What can hang from each mark:
C: T Z
X: Q Z
Z: C
F: C Q
Q: F H U X
H: Q
U: Q
T: C

Each row was made from one small tree. The marks that hang from a mark follow it in brackets, in alphabetical order. Every link used is in the known rows. Write each row's tree.
Known rows:
X(Z): [ 0.553  0.241 -1.369 -0.636  0.522  0.569 -0.873 -0.324 -0.787 -0.807
  2.471 -0.720 -1.520 -0.966 -1.351 -1.387 -0.326 -0.091  1.763 -1.852
 -0.945 -1.120 -0.985 -0.914  0.080  0.314  1.478  0.059]
F(C(T Z) Q(H U)): [-0.451 -0.803  0.072  0.714  1.086  1.513  0.867  0.073  1.061  0.505
  1.760  0.484  2.299  1.561  1.669 -0.359 -0.910 -0.675 -1.367 -0.976
  0.865  1.624  0.700 -0.219  1.117  1.648 -1.227  0.331]
X(Q(F H) Z(C)): [ 1.029  1.167  0.263  1.604 -0.192 -1.072 -0.883  1.094 -2.216 -0.033
 -0.929  0.184  0.696  0.218  0.510 -0.120  2.141 -0.891  0.629 -0.621
  1.328 -0.093 -1.244 -0.436 -0.124 -0.732  0.550 -0.645]
H(Q(F(C) U X(Z))): [-0.863 -1.024 -0.216 -1.625 -0.914 -0.960  0.477 -0.402  1.014  0.136
 -0.856  1.117  1.648  1.952  0.945 -1.308 -0.201 -1.356  0.296  1.906
  1.751 -0.175  0.907  1.599 -1.119  1.064  0.638 -0.127]
Q(F(C(T)) U): [-0.784  0.929  1.297  0.307  1.806 -0.722 -1.712  0.198 -1.137  0.882
  0.812  1.548  0.744  0.290  2.108 -0.003  0.218 -0.695 -1.615  0.705
  0.946  3.482  0.704  1.273  0.410 -2.279 -1.004 -2.071]
F(Q(H U X)): [ 0.296  0.706 -0.535 -1.675 -0.566 -0.438  0.494 -1.110  0.720  0.614
 -0.318 -0.035 -1.591 -0.368 -1.980 -1.117 -1.434 -0.612 -0.728  2.278
  0.431 -1.021 -0.531 -0.208 -2.155  3.598 -1.340  2.097]
X(Q Z(C(T))): [ 0.805 -0.339  0.564  1.553  1.671  1.684  1.419  0.370  0.101 -2.251
  0.861 -0.477 -0.446 -0.182  0.745 -1.695  2.543 -0.074  1.926 -2.681
 -0.493  0.729  0.184 -1.494  2.665 -2.468  1.735 -0.029]
H(Q(X)): [-0.124 -1.247 -1.067 -1.290 -1.168  0.382  1.481 -1.493  1.086 -0.164
  0.139 -1.179 -2.164 -0.747 -1.615  1.111 -1.368  1.990  0.436  0.077
 -2.891 -2.574 -0.085 -0.858  0.340 -0.906 -0.361  0.482]
X(Q Z): [ 0.383 -0.272 -0.265 -0.646  0.815  0.736  0.854  0.329  0.106 -2.268
  1.795 -0.746 -0.323 -0.372 -0.646 -1.394  1.952 -0.532  1.670 -1.579
 -0.759 -2.232 -0.979 -0.320 -0.456  0.182  1.927  0.557]
H(Q(F X(Z(C)))): [-0.115 -0.873 -0.941  0.489 -1.469 -0.112 -0.012 -0.631  0.329 -0.607
 -1.024 -0.176 -0.021  0.260  0.119  0.020 -0.486  0.518  1.264  0.210
  0.515 -0.715  0.190 -0.139  0.584 -1.312  0.719 -0.046]
Z(C(T)): [ 0.521  0.448 -0.042  2.505  1.171  1.135 -0.453 -0.581 -1.058  0.279
 -0.090 -1.215 -3.699 -1.678 -0.287  0.959 -0.140  1.893  0.517 -2.487
 -1.868  2.316  0.632 -2.407  4.133 -4.451 -0.572 -1.346]
X(Q(F H U) Z(C)): [ 1.036  1.657  0.921  1.271  0.871 -1.501 -0.856  0.993 -2.286 -0.237
 -1.279  0.667  1.676  1.237  0.505 -1.498  1.889 -1.961  0.448  1.268
  2.291  1.118 -0.459 -0.182 -1.075  0.769 -0.162 -0.549]
U(Q(F(C(T Z)) X)): [-1.240 -1.301  0.972  0.468 -0.225  0.855 -0.452  1.132  2.865 -1.755
 -0.604  0.469  2.878 -0.980  1.631  2.294  0.326  1.220 -1.705 -0.283
 -0.807  1.018  0.900  2.620  0.082 -2.262  1.132  0.145]
Q(F(C(Z)) H X): [ 0.655 -0.675  0.244 -0.917 -1.507 -2.590 -2.678 -0.615  0.033  1.145
 -0.508  0.044  2.138 -0.787  0.558  1.883 -0.901  0.577 -1.100  1.716
  0.667  0.941 -0.595  1.385 -1.570  0.330 -0.224 -1.036]
H(Q(U)): [-1.012  0.072 -0.365 -0.519  0.580  1.075  1.531 -0.678 -0.922  0.419
  0.249 -0.772 -1.737  0.364 -1.544  0.554 -1.463  0.831 -0.082 -0.043
 -2.079 -1.682  0.346 -0.831  0.484 -0.090 -1.689 -0.407]
H(Q): [-0.842 -0.507 -1.297  0.070 -0.611  1.345  1.463 -0.551 -0.716  0.373
  0.587 -1.150 -2.467 -0.329 -1.666  2.091 -1.107  1.995  0.083 -1.569
 -2.831 -2.695 -0.051 -1.783  1.077 -1.568 -0.831 -0.675]
T(C(Z)): [-0.744 -1.652  0.310  1.196 -0.079  0.020  0.808 -0.393 -1.200 -0.165
  0.322 -2.204 -2.108 -2.095 -0.695  2.244 -0.951  1.541  1.142 -1.915
 -1.404 -1.042 -0.109 -0.520  1.909  0.787 -0.145 -1.060]
Z(C): [ 0.022  0.312 -0.008  2.595  0.545  0.260 -0.574 -0.438 -2.411  1.717
 -1.235 -2.354 -5.630 -1.652 -1.391  1.724 -0.099  1.888  1.078 -2.395
 -1.527  0.369  0.328 -1.874  2.604 -1.880 -0.504 -0.948]
H(Q(F(C))): [-1.961 -0.747 -0.848  0.618 -1.091  0.186  0.372  0.307 -1.338  2.109
 -0.474 -0.186 -0.830  0.841  1.156  2.653 -0.573  1.095 -0.813 -1.261
 -0.478 -1.310  0.227 -0.180  1.390 -2.054 -0.792 -1.725]
H(Q(U X)): [-0.312 -0.979 -0.308 -1.999 -0.321  0.289  1.274 -1.594  0.890 -0.063
 -0.736 -0.616 -1.367  0.096 -1.836 -0.388 -1.613  0.733  0.105  1.953
 -1.996 -1.578  0.455 -0.263 -0.556  0.793 -1.143  0.745]
Q(H): [ 0.870  1.678 -0.708 -0.477 -0.355 -0.673 -1.538 -0.506 -2.429  2.052
  1.363 -0.619 -2.723 -1.368 -2.372  1.596 -0.977  0.857 -0.325 -0.378
 -2.274 -1.027 -1.661 -1.557 -0.360  0.108 -1.405 -0.747]
U(Q(F H X(Z(C)))): [ 0.632  1.852 -0.169  0.634 -1.890 -0.681 -1.381  1.783  0.222  0.551
 -2.555  0.540  0.134 -0.827 -0.745  1.428  0.522 -0.164 -0.238  0.832
 -0.116 -0.311 -0.427  0.990 -1.335  0.409  0.935  1.020]

Write each row's tree:
[-0.323  1.512 -0.601 -0.190  0.357  0.522  0.264 -0.304 -1.176  1.282
  0.282 -0.313 -1.782  0.133 -1.726 -0.407 -1.612 -0.566 -1.207  0.259
  0.365 -0.886 -0.850 -0.830 -1.169  2.838 -1.870  0.877] => F(Q(H U))
[ 2.224  1.676 -0.366 -3.139 -0.397 -1.979 -1.565 -1.228 -0.050  0.027
  0.754  0.701  0.279 -0.416 -2.262 -3.037 -0.895 -1.762  1.111  3.146
  0.193  0.061 -0.653 -0.047 -2.987  3.496 -0.036  1.406] => Q(H U X(Z))
[-0.702 -0.647  0.163 -1.333 -0.156 -0.537  0.009 -1.336  0.522 -0.418
 -0.927  0.318  0.959  0.312 -0.648  0.164 -1.327  0.632 -0.871  2.693
 -0.315 -0.677  0.078  0.744 -1.433 -0.348 -1.218 -0.410] => H(Q(F U X))
[ 0.099  0.319 -0.418  0.809 -0.997  1.144  0.574  1.303  1.382 -0.975
 -2.213 -1.184 -2.404 -1.398 -1.516  0.313  0.393  0.549  1.229 -1.051
 -1.677 -1.508  0.863  0.278  0.075  0.178  2.058  2.009] => U(Q(X(Z(C))))
[-1.478 -0.377  0.005  0.507  1.363  1.798  1.643  0.535  0.660  0.578
  0.719  0.121 -1.346  0.689  1.603 -1.230  0.126 -0.518 -0.810 -1.214
  1.153  1.125  1.731 -0.078  1.889  0.055 -0.565  0.436] => F(C(T) Q(U))
[ 2.484  1.623 -0.165 -1.030 -0.357 -1.877 -1.470 -1.028 -0.806  1.173
 -1.222  0.328 -1.433 -0.234 -2.102 -2.549 -0.487 -1.297  1.597  2.519
  0.678  1.078  0.081 -0.790 -1.508  2.700 -0.008  1.130] => Q(H U X(Z(C)))
[ 0.458  1.595  1.626 -0.398  0.818 -1.598 -0.812  0.284 -2.221  0.382
 -0.437  0.841  1.558 -0.015 -0.143 -0.091  0.890 -0.731 -1.787  2.580
  0.361  0.076 -1.417  0.632 -2.593  0.262 -1.936 -1.105] => X(Q(F H U))
[ 0.350  0.842  0.180 -0.191 -0.949 -1.545 -0.359  1.485 -1.343  0.616
  0.579  0.998  2.223  0.818  1.701 -0.216  2.345 -1.756  0.221 -0.404
  1.901 -0.652 -1.061  0.752 -1.480  0.847  1.097 -0.745] => X(Q(F(C) H) Z)
[ 0.779  0.982  1.216 -0.804  0.497 -1.079  0.507  0.038 -1.577  0.345
 -0.163 -0.225 -0.531 -0.254 -1.480 -0.145  1.089 -0.532 -0.472  1.308
 -0.950 -1.084 -0.936 -0.819 -1.796  1.526 -1.536  0.310] => X(Q(H U))
[-1.062 -2.041  1.197  1.018  0.701 -0.368  0.223  0.249 -0.191 -1.013
 -0.022 -1.259  1.825  0.079  1.794  2.064  1.557  0.689 -0.887 -1.296
  0.646 -0.169 -0.222  1.068  0.025 -1.617  0.423 -1.404] => X(Q(F(C(Z))))
[ 0.258 -0.512 -0.392 -0.559 -0.165  0.473  1.481 -1.272  0.636 -0.255
 -1.246 -0.359 -1.278  0.976 -1.280 -1.715 -0.742 -0.238  1.744  1.054
 -0.243 -0.885  1.177 -0.974  0.519  0.971  0.329  1.005] => H(Q(U X(Z(C))))
[-1.500 -0.657 -0.507  0.740 -0.456  0.811  0.552  0.542 -0.072  0.983
  0.965  1.051  0.673  0.859  2.096  2.159 -0.305  1.368 -0.964 -1.140
 -0.897  0.230  0.388 -0.107  2.354 -3.721 -0.788 -2.075] => H(Q(F(C(T))))
[-1.000 -2.416  0.032 -0.236 -0.598  0.605  0.375 -0.943  2.161 -1.069
  0.535  0.467  3.451  0.371  1.882  1.332 -1.057  1.683 -0.895  0.140
 -0.753  0.785  0.664  1.205  1.331 -2.784  0.133 -0.772] => H(Q(F(C(T Z)) X))
[-0.283 -0.284  2.092  0.125  0.781 -1.621 -0.318  0.411 -1.303  0.467
 -0.444  0.322  3.357  1.145  1.374  0.752  1.414 -0.920 -1.326  1.434
  1.059  0.615 -0.316  1.307 -1.627  1.253 -1.290 -1.107] => X(Q(F(C(Z)) H U))
[ 1.014  0.791 -0.786 -0.298 -0.451 -0.260  0.147 -0.370  0.461  0.770
 -0.991 -0.137 -1.497  0.617 -1.273 -2.654 -0.735 -1.388  1.137  1.214
  2.268 -0.484  0.078 -0.934 -0.944  4.081  0.024  2.498] => F(Q(H U X(Z(C))))
[-1.433  0.068  0.008  0.221  0.532  0.094  0.040 -0.560 -1.135  0.266
 -0.039  0.487  0.367  0.879 -0.295  1.114 -1.471  0.363 -1.153  1.006
 -0.308 -0.478 -0.277  0.403 -0.490 -1.003 -1.935 -1.257] => H(Q(F U))
[ 0.319 -0.616 -0.328  0.218  1.303  1.627  0.967 -0.862  2.208 -1.864
  0.063 -0.017 -0.728  0.197  0.076 -4.095 -0.289 -0.975  1.018  0.051
  1.881  1.487  1.145 -0.576  0.983  1.163  0.826  1.988] => F(Q(U X(Z(C(T)))))
[-0.831 -0.841  1.221  0.831  2.279 -0.273 -1.767 -0.375 -0.147 -0.376
  1.312  0.948  3.329  0.675  2.370 -0.015 -0.287 -0.167 -1.602  0.364
  1.073  3.953  0.860  1.340  0.799 -2.124 -0.685 -2.121] => Q(F(C(T Z)) U)
[ 2.143  1.388 -1.201 -2.562 -1.460 -1.514 -1.474 -1.032  0.061  0.359
  1.578  0.272 -0.847 -1.288 -2.236 -1.454 -0.645 -0.506  1.072  1.238
 -0.837 -1.217 -1.451 -0.317 -2.141  2.157  1.216  0.922] => Q(H X(Z))
[ 0.007 -0.155 -0.854 -1.448  0.596  0.820  1.040 -0.863  1.955 -1.736
  0.846 -0.443 -0.751  0.121 -1.050 -3.441 -0.639 -1.283  0.915  0.934
  1.750 -0.982  0.127  0.317 -1.898  3.624  1.103  2.514] => F(Q(U X(Z)))
[ 0.037  1.352 -0.397 -0.617 -2.321 -0.919 -0.997  2.436  0.711  1.192
 -1.219  1.200  1.253 -0.051  0.284  1.291  1.009 -0.778 -0.578  1.186
  0.406 -0.855 -0.093  1.972 -2.477  1.445  1.723  0.957] => U(Q(F(C) H X(Z)))
[-0.243 -0.358 -1.064 -1.006 -2.292 -0.340  0.813 -0.094  0.841  2.635
 -0.693 -0.667 -2.765 -0.098 -0.171  0.894 -0.223  0.067 -0.071 -0.186
  1.090 -1.790  0.480 -0.240 -0.452  2.440  0.075  1.414] => F(C Q(H X))
[ 0.626 -0.399 -0.100 -0.590  0.569  1.062  1.601 -1.192  1.675 -1.427
 -0.333  0.579  0.179  1.067 -0.447 -2.490 -0.745  0.075  1.501  0.808
 -0.767  0.324  1.352 -1.197  1.500 -0.692  0.234  0.689] => H(Q(U X(Z(C(T)))))
[-1.868 -0.679  0.644  2.075  0.468  1.623 -0.274  1.980  1.001 -1.073
  0.205  0.305  2.131 -0.553  2.039  3.219  0.148  1.323 -2.130 -2.062
 -0.977  1.228  0.660  1.724  1.153 -3.155  0.816 -0.870] => U(Q(F(C(T Z))))
[-1.261 -2.880  0.166 -0.413  0.241  0.807  1.323 -0.943  2.390 -0.293
 -0.701 -1.586  0.215  0.792  0.698 -0.888 -1.073 -0.388 -0.261  0.026
  1.999 -0.061  1.602  1.131 -0.516  2.993  0.074  1.836] => F(C(Z) Q(U X))
[ 0.506  0.567  1.565  1.606  2.579  0.328  0.039  0.604 -0.497 -2.548
 -0.187  1.144  2.529  0.984  2.008 -2.735  2.259 -1.503  0.594 -0.046
  2.077  2.859  0.202  0.176  0.944 -1.936  0.749 -0.697] => X(Q(F U) Z(C(T)))
[ 1.367  0.887 -0.355 -1.132 -0.127 -0.228  0.470  0.507 -0.632 -0.830
  1.591  0.172  0.552  0.059 -0.958 -1.129  1.458 -0.831  1.108 -0.807
 -0.485 -2.032 -1.850 -0.963 -1.237  1.591  1.001  0.515] => X(Q(H) Z)
[ 0.095 -0.573  1.619  0.514  0.618 -0.471 -0.567  0.782 -0.278 -0.381
  1.082  0.828  4.219  0.350  2.355  1.303  1.493  0.350 -1.703 -0.714
 -0.177  1.345 -0.859  0.598  0.209 -2.112 -0.429 -1.642] => X(Q(F(C(T Z)) H))
[ 0.109 -0.502 -0.312  0.171  0.464  0.868  1.018 -0.818  1.096 -1.001
 -0.887 -1.155 -2.044  0.163 -0.678 -2.866 -0.575 -1.319  1.270  0.141
  2.144 -0.113  1.087 -0.292 -0.072  2.771  0.503  2.408] => F(Q(U X(Z(C))))
[-0.674  0.172  0.141  0.836  0.532 -0.279 -1.635  0.352 -1.000  0.772
  1.326  1.075 -0.221 -0.615  2.245  1.349  0.360  0.947 -1.169 -1.011
  0.009  2.465  0.074  0.580  1.660 -3.916 -0.155 -2.253] => Q(F(C(T)))
[ 0.316 -1.718 -0.654 -0.454 -0.625  1.026  1.057 -0.795  2.943  0.085
  1.653 -0.006  1.789  0.297  1.379  0.003 -0.975  0.583 -0.673 -0.921
  0.618  0.570  0.465  0.143  1.029  0.810  0.203  1.096] => F(C(T Z) Q(H X))
[ 1.370  0.916  0.080  1.055  0.033 -0.148  0.584  0.794 -1.306  0.239
 -0.170 -0.612 -1.225 -0.056 -0.722 -0.431  1.786 -0.508  1.816 -1.639
  0.022 -0.990 -0.792 -1.818  0.654  0.567  0.905  0.172] => X(Q(H) Z(C))
[ 0.141  0.364  0.519  0.818  0.228 -0.921 -2.423  0.384 -0.966  1.197
  2.016  1.369  3.457 -0.062  2.102  2.008 -0.668  0.832 -1.903 -0.575
  0.189  2.714 -0.883  0.318  0.616 -2.125 -0.824 -2.391] => Q(F(C(T Z)) H)
[-1.758  0.290  0.449  1.636 -0.044  1.213 -0.041  2.659  0.446  0.585
 -0.807  0.839 -0.122 -0.673  1.634  3.143  0.874  0.790 -1.884 -1.602
 -0.938  0.715  0.719  1.448  0.878 -3.180  0.577 -0.745] => U(Q(F(C(T))))
[ 0.965  1.638 -0.542  0.348 -1.767  0.319 -0.114  1.510  0.394  0.808
 -2.169 -0.395 -1.749 -0.959 -2.076  0.950  0.294  0.064  0.695  0.000
 -1.502 -1.538 -0.004 -0.026 -0.912  1.479  1.465  2.063] => U(Q(H X(Z(C))))
